Each row comes from the steps of one path. Every step used is in the known rows, and no mark comes twice. Write the path behind each row, first mark first.
(in the rows, 128 means zero)
Known rows
a, p, k, f: [102  61 109 105 139 146 119 147  97 144 126 156 115 164  73 112 129 122
 102]
r, f: [151 134 150  92 137 138 140 142  95 130 156 118 149 117  94 131 121 127
 127]
f, l: [124 103 149 158 146 137 129 129 113 149 137 144 154 128 149 112 133 130
 128]
l, p, r, f, k: [135  67 159  59 115 138 150 159 121 141 142 140 126 123  43 102 116 108
 111]
l, p, k: [116  89 113  87 125 129 127 130 167 134 112 153  99 153  98 112  92 130
 101]
a, p, k, f, r: [ 92  68 131 112 123 135 121 156  97 133  93 156 108 172  40 100 149 114
  91]
k, f, r: [129 121 147 140 156 145 121 139  88 126  71 127 132 139  84 113 187 112
 111]
r, p, k, f, l: [102  33 128 122 156 168 127 157  90 171 129 172 132 152  82  95 147 127
 100]
p, k, f, r: [122 112 125 124 136 143 128 145 122 139  76 153 128 162  44 109 172 121
 100]
a, p: [100  80 134 115 117 122 121 138 104 123 145 130 110 137 128 119 105 120
 121]
k, f: [137 112 124 131 172 157 119 130  86 136 103 127 134 130 118 125 167 121
 120]
k, f, l, p: [126  58 154 142 211 169 112 125  77 152  88 142 134 132 151  97 154 116
 106]
a, f: [139 127 151  62 133 119 128 143 105 118  81 121 149 126 140 126 108 130
 143]
a, f, l, p: [130  72 181  71 171 131 121 139  93 135  62 137 148 128 172  98  97 123
 129]
l, p, a, f, k: [138  86 151  45 168  96 133 153 113 104   4 129 133 131  84 107 112 108
 114]
r, p, a: [115  62 103  88 122 110 139 153 100 120  95 124  92 130  87 123 121 123
  93]
l, p, k, f: [124  73 110  95 171 158 119 132 123 143  89 152 106 157  89 108 132 123
  94]
p, r: [126  88 109  95  80 123 146 141 131 144 145 136 110 127 107 123 120 130
 116]
l, p, k, f, r: [116  80 134 105 154 146 120 140 126 133  58 151 102 165  58  97 152 115
  85]

Write each row's path
[135  69 158  85 152 149 140 145 117 160 150 160 145 143  86 100  91 130
 101] : r, f, l, p, k
[125  82 122 146 168 165 127 139 104 169 118 170 155 155  95 106 156 132
 109] : p, k, f, l
[123  37 147  53 149 109 140 168  60 132  51 134 139 126 119 106 107 126
 108] : r, p, a, f, l
[125  15 136 107 166 165 131 138  77 165 103 151 115 135 131  93 144 118
  95] : k, f, l, p, r
[ 96  86 155 111  96 122 128 155 115 118 104 131 102 134  79 107 139 114
 109] : f, r, p
[153 109 122  52 146  93 140 148  88 107  35 115 135 127 115 131 112 129
 117] : p, a, f
[105  71 151 117 142 149 120 157  75 126  82 129 109 140  69 102 176 107
 104] : k, f, r, p
[145  77 130  33 162  98 134 143  92 103  14 113 112 130 124 119  91 122
 103] : l, p, a, f
[105  56 106  89 137 159 125 155 106 148 118 156 108 151  60 110 141 125
 101] : r, p, k, f
[132  54 126 121 175 116 135 130 102 134  75 135 116 132 136 107 117 123
  86] : f, l, p, a
[131 135 174  69 115 107 129 152 106 109  49 122 146 133 105 114 128 120
 133] : a, f, r
[117  29 139 102 121 137 139 137 119 159 127 151 108 131 142  97 107 125
 103] : f, l, p, r
[ 98  39 114  82  72 118 139 150 106 138 154 138  91 139 107 115 100 123
 110] : a, p, r
[112  54 156  65  85 128 151 173  91 141 181 144 133 129  28 106 112 107
 120] : a, p, r, f, k
[142  60 140  42 110 137 149 150 101 140 151 125 103 122  88 114  95 122
 101] : l, p, r, f
[154  59 149  88 184 127 146 144  70 137 100 124 134 123 103 109 113 122
  87] : r, f, l, p, a
[ 97  70 110  87  94 128 134 154 147 140 146 156 100 150  72 113 103 132
 106] : r, p, k
